Known rows, with every way that one mark hangs from another:
[j_635 [j_150 j_359]]: [-1.33  5.16 -0.97  0.29  1.32  1.72 -0.89  1.85 -2.01  0.69 -1.73 -0.32
 -0.78 -1.11  2.60 -3.88 -1.00 -3.57  4.16 -1.45  2.02  0.42]
[j_12 [j_150 j_349 j_635 j_741 j_803]]: [ 4.78 -1.00  0.40 -3.57 -4.58  0.81  0.58 -1.65  4.25  2.54  2.89  2.72
 -1.30  3.69  1.27 -1.73 -2.74  0.22 -3.16  0.52 -4.03  0.53]
[j_359 [j_150 j_12 j_329 j_635 j_741 j_803]]: [ 3.93 -3.50 -0.41  1.28 -1.03 -1.22  1.70 -3.46  5.83  0.09 -0.37 -0.93
  0.41  3.87 -3.93  1.65  3.05  2.07 -4.33  5.54 -0.22 -0.95]
[j_349 [j_150 j_12 j_359]]: [-1.19  0.89  1.40  0.76  3.34  0.15  0.64  0.79 -2.12 -0.25 -0.73 -1.65
  0.60 -1.78  0.58 -2.81  1.78  1.62  2.28  1.09  1.64  0.79]
[j_12 [j_150 j_349 j_359]]: [-1.03  1.72  0.64 -2.97 -0.18  0.22 -3.00  0.84 -1.29  2.42  0.42 -1.33
 -2.58  0.58  4.36 -1.67 -2.05 -0.23  1.23 -2.85  0.88  1.38]
[j_12 [j_150 j_741]]: [-0.29 -0.39  1.52 -1.42 -3.16  2.02  2.04  1.42 -1.85  3.81  1.84 -0.86
 -0.75 -1.98  1.40 -3.86 -3.24 -2.84  2.76 -0.57  1.41  0.38]
[j_635 [j_150 j_12 [j_349 j_624] j_803]]: [ 0.20  2.12 -0.23 -2.44 -0.53  0.02  2.10 -0.83  2.96 -2.15 -0.10  0.41
  0.73  0.40 -2.79  3.66  0.88 -2.31 -3.49 -0.88 -3.58  0.87]
[j_150 j_12 j_329 [j_349 j_624] j_359 j_635]: [-1.40 -1.89 -2.97  1.76  4.15 -3.15 -4.33 -0.87  1.62 -3.03 -1.73 -3.06
 -1.32  1.48  0.28  4.99  2.07  4.78 -2.81 -1.20 -2.46 -0.15]
[j_359 j_150]: [-3.79  0.61  1.46  2.42 -0.35  3.56  0.51 -0.25 -3.81  1.62 -1.68 -1.73
  1.56 -2.83 -1.09 -2.15  0.63 -4.61  3.53 -2.70  2.53  0.15]
[j_12 [j_150 j_329 j_349]]: [-1.51  0.11  1.05 -0.40 -1.12 -1.52 -0.18  2.17 -1.80  0.08  0.18 -1.10
 -2.04 -1.02  1.93  2.11 -2.32 -2.49  0.62 -2.00  2.48  0.22]
[j_150 j_12 j_329 j_359 j_635]: [ 0.45 -1.23 -2.75  3.90  3.72 -2.86 -1.76 -0.19  1.58 -2.41 -2.38 -1.35
 -2.21  1.54  1.43  0.56  0.99  2.56  1.52  1.74  2.56 -0.79]
[j_349 [j_150 j_329 j_741 j_803] j_624]: [-0.07 -1.44  2.93 -0.58 -0.02  1.45  4.00 -0.03 -1.64 -0.11  2.36  0.78
  3.83 -3.94 -2.90  0.92  1.11  1.43 -0.74  1.85 -2.23 -0.47]
[j_624 [j_349 j_150]]: [-3.92  1.34  1.01  2.52 -0.91  2.97  3.05  3.60 -7.32 -0.13 -0.41  2.94
  4.00 -5.07 -2.00 -2.38 -0.43 -3.94  3.69 -2.93  3.28 -0.22]
[j_624 j_349]: [-4.37  1.36 -1.22  2.18 -2.40  1.99  2.08  2.76 -5.53  0.31 -1.14  2.37
  2.10 -3.66 -2.44 -1.06 -2.74 -5.30  3.34 -4.40  4.31 -0.41]
[j_349 [j_150 j_329 j_635 j_741 j_803] j_624]: [ 1.49 -2.80  1.45  1.14  0.55  1.66  2.86 -0.77 -0.58 -1.28  2.67  1.58
  3.85 -2.57 -1.89 -0.16  1.99  2.85 -0.46  2.29 -4.30 -1.19]
[j_150 j_349 j_635 j_741]: [ 1.36  1.20 -1.50 -0.82 -3.17 -0.25 -1.15  0.70  1.13  2.21 -0.63  1.35
  0.09  1.51 -1.03 -1.12 -2.94 -0.74 -2.82 -2.48 -3.29  0.11]
[j_12 [j_150 j_329 j_359 j_635]]: [ 0.24 -1.83 -0.76  3.15  2.41 -0.34 -2.50  0.24 -1.20 -0.16  0.52 -1.12
 -2.83  0.32  5.79 -2.71  0.04  1.16  5.17  0.18  2.72 -0.57]
[j_624 [j_349 [j_150 j_329 j_635 j_803]]]: [ 0.50 -0.97 -0.30  3.73 -0.42  0.64  3.22  0.92 -3.07 -3.00  0.95  5.27
  3.43 -1.64 -2.56 -0.06  1.43 -0.85  1.22  1.47  1.83 -1.51]
[j_12 [j_150 j_359 j_635 j_741]]: [ 1.62 -0.86 -0.73 -0.21 -0.39  1.66 -2.10 -0.45  0.46  3.48  1.70 -0.85
 -2.13  1.49  4.43 -5.77 -1.00  1.80  2.45  0.79 -1.06  0.06]

Rows:
[ 5.01 -2.17 -0.10 -1.40 -0.61 -0.37 -1.12 -1.99  3.76  1.42  2.45  0.92
 -2.68  3.45  3.18 -2.62 -0.23  3.61  0.15  4.23 -0.06 -0.71]	[j_12 [j_150 j_329 j_359 j_635 j_741 j_803]]
[ 1.84  5.86 -0.45 -4.29 -0.60  0.17 -1.46 -0.26  3.11  0.75 -0.64  2.30
 -1.22  2.74  0.96 -0.86 -0.88 -2.09 -1.24 -0.56 -1.26  0.90]	[j_635 [j_150 j_349 j_359 j_803]]
[-0.09 -1.10 -0.44  0.43 -0.58 -2.87  2.63  1.52  1.03  0.24 -1.41 -1.53
 -0.65 -0.64 -3.49  2.64 -1.57 -0.32 -1.87  2.30  2.98 -0.38]	[j_150 j_12 j_329 j_741]
[ 1.16  0.10  0.43 -1.86  0.78 -0.48  0.54 -2.42  3.14  0.08 -0.53  0.75
 -1.17  1.44 -0.55 -1.33 -0.89  0.92  0.96  1.60  1.65  0.73]	[j_150 j_12 j_359 j_803]
[-3.34  0.05  0.00  2.62 -0.21  0.84  3.56  2.95 -5.23 -1.81 -0.67  1.36
  3.29 -3.60 -3.73 -0.73  0.89 -2.24  1.37 -0.57  3.30  0.01]	[j_624 [j_349 [j_150 j_12]]]
[ 2.95  4.46 -1.08 -4.29  0.15 -2.17 -0.72 -0.86  5.82 -0.35 -1.15  1.28
 -2.27  4.45 -0.34  1.17  0.15 -0.34 -3.59  1.58 -0.73  1.27]	[j_635 [j_150 j_12 j_349 j_359 j_803]]
[ 2.02 -1.71 -0.82  0.47  0.60 -0.81 -2.47  0.56  0.83  2.13  1.39 -1.41
 -2.67  1.84  4.12 -2.72 -0.33  2.91  1.73  2.24  0.76 -0.66]	[j_12 [j_150 j_329 j_359 j_635 j_741]]
[-3.77  0.25 -0.86 -0.86  2.72 -1.36 -3.89  0.77 -2.31 -1.02 -1.35 -2.38
 -0.40 -1.56  0.58  4.14 -0.60  1.37 -0.60 -3.33 -0.80  0.24]	[j_150 j_329 [j_349 j_624] j_359]
[-0.92 -2.81 -0.93  5.52  1.69 -0.93  0.34 -1.38  0.51 -1.87 -2.56 -2.91
  0.13  0.31 -1.36  1.64  4.25 -0.40  0.91  1.62  2.40 -1.05]	[j_359 [j_150 j_12 j_329 j_635]]
[ 0.16 -1.69 -0.68  3.43 -0.57  0.58 -0.36 -0.73 -0.15  1.15 -1.36 -1.61
  1.14  0.47 -1.85 -0.61  2.01 -0.51 -0.42  1.18  0.48 -1.37]	[j_359 [j_150 j_329 j_635 j_741]]
[ 0.37 -2.18  0.70 -1.17 -1.76  2.60 -0.18 -2.66  0.59 -0.36  3.32  1.26
  0.34  0.19  2.39 -0.34 -0.49  0.01  0.40 -3.36 -4.75  0.39]	[j_12 [j_150 [j_349 j_624] j_635 j_803]]
[-0.16 -0.57 -0.77  1.67  1.35  2.45 -2.30 -0.25 -1.73  1.50  0.73 -0.48
 -2.22  0.06  6.28 -5.33 -0.55  0.35  5.71 -1.89  1.05 -0.15]	[j_12 [j_150 j_359 j_635]]
[ 0.18  0.39 -0.63 -0.38 -2.86  1.01 -2.30 -1.02  1.44  2.66 -1.36 -1.00
  0.92  2.38 -1.42 -0.85  0.67 -0.77 -3.72 -1.60 -3.47  0.19]	[j_359 [j_150 j_349 j_635 j_741]]
[ 0.67 -0.50  0.76 -0.34  2.35 -2.84  0.34  1.81  0.35  0.20 -0.78 -1.70
 -0.24  0.08 -1.30  0.22  2.03  4.14 -1.79  5.02  1.34  0.14]	[j_349 [j_150 j_12 j_329 j_359 j_741]]
[-0.53 -1.44  1.31 -3.48  1.34 -0.73 -2.33 -1.47  0.53 -0.17  2.32 -1.24
 -1.66  0.60  2.66  3.32  0.10  2.52 -0.84 -1.04 -1.41  0.58]	[j_12 [j_150 j_329 [j_349 j_624] j_359 j_803]]
[-4.65 -0.31 -0.23  0.59  0.70 -0.54 -0.63  1.51 -3.21 -1.75 -0.88 -1.58
  1.14 -3.34 -1.45  5.08 -1.46 -1.59 -0.13 -4.50 -0.64 -0.06]	[j_150 j_329 [j_349 j_624]]
[-3.48  4.15 -0.81 -0.32 -0.19  1.61 -0.09  2.07 -2.67 -0.68 -0.71 -0.93
  1.44 -2.78 -0.09  1.17 -0.76 -4.57  0.46 -5.31 -2.63  0.72]	[j_635 [j_150 [j_349 j_624]]]
[ 1.05  2.77  0.51 -4.39 -0.80 -0.15 -2.19 -1.22  2.01  0.82 -0.25  2.49
 -1.18  1.90  0.73 -0.13 -2.67  0.24 -0.87 -1.44 -1.14  0.99]	[j_150 j_349 j_359 j_803]
[ 0.45 -0.78  0.41  0.23  1.86 -2.07  1.75  0.39 -0.44 -2.79 -0.37  2.39
  1.18  0.12 -3.00  1.98  2.59  2.45 -1.37  4.53  3.78 -0.31]	[j_624 [j_349 [j_150 j_12 j_329 j_359 j_803]]]
[-1.00 -2.11  2.17 -2.11 -0.91  0.31  0.90 -0.76 -0.20 -0.96  2.53 -0.39
 -0.14 -1.18  0.70  4.18 -1.19 -0.62 -0.42 -1.99 -1.10  0.29]	[j_12 [j_150 j_329 [j_349 j_624] j_803]]
[ 2.32 -2.08 -0.45  1.21 -0.11 -2.07 -0.65 -3.78  5.54 -2.34 -1.65 -0.80
 -0.15  4.52 -2.79  4.51  3.67  1.30 -4.95  2.41 -0.75 -0.22]	[j_359 [j_150 j_12 j_329 j_349 j_635 j_803]]
[-2.01 -1.43  3.05  1.33  1.57  2.02  3.66 -0.02 -3.89 -2.38  1.88  0.90
  3.75 -5.41 -1.24  0.84  1.56 -0.54  2.59  0.13 -0.71 -0.48]	[j_349 [j_150 j_329 j_803] j_624]
[ 3.29 -0.32  0.17 -0.45 -3.31  1.71  2.24 -1.76  2.13  1.81  1.15  3.32
  0.90  0.96 -1.26 -3.31 -2.65 -0.66  0.31  0.57 -2.15 -0.54]	[j_150 j_635 j_741 j_803]
[ 2.29  3.72 -2.68 -3.09  0.52 -5.01 -2.18  2.23  5.05  0.01 -2.82 -1.99
 -2.82  4.43 -1.66  4.13  0.52  1.68 -6.26  3.70 -0.16  0.54]	[j_635 [j_150 j_12 j_329 j_349 j_359 j_741]]
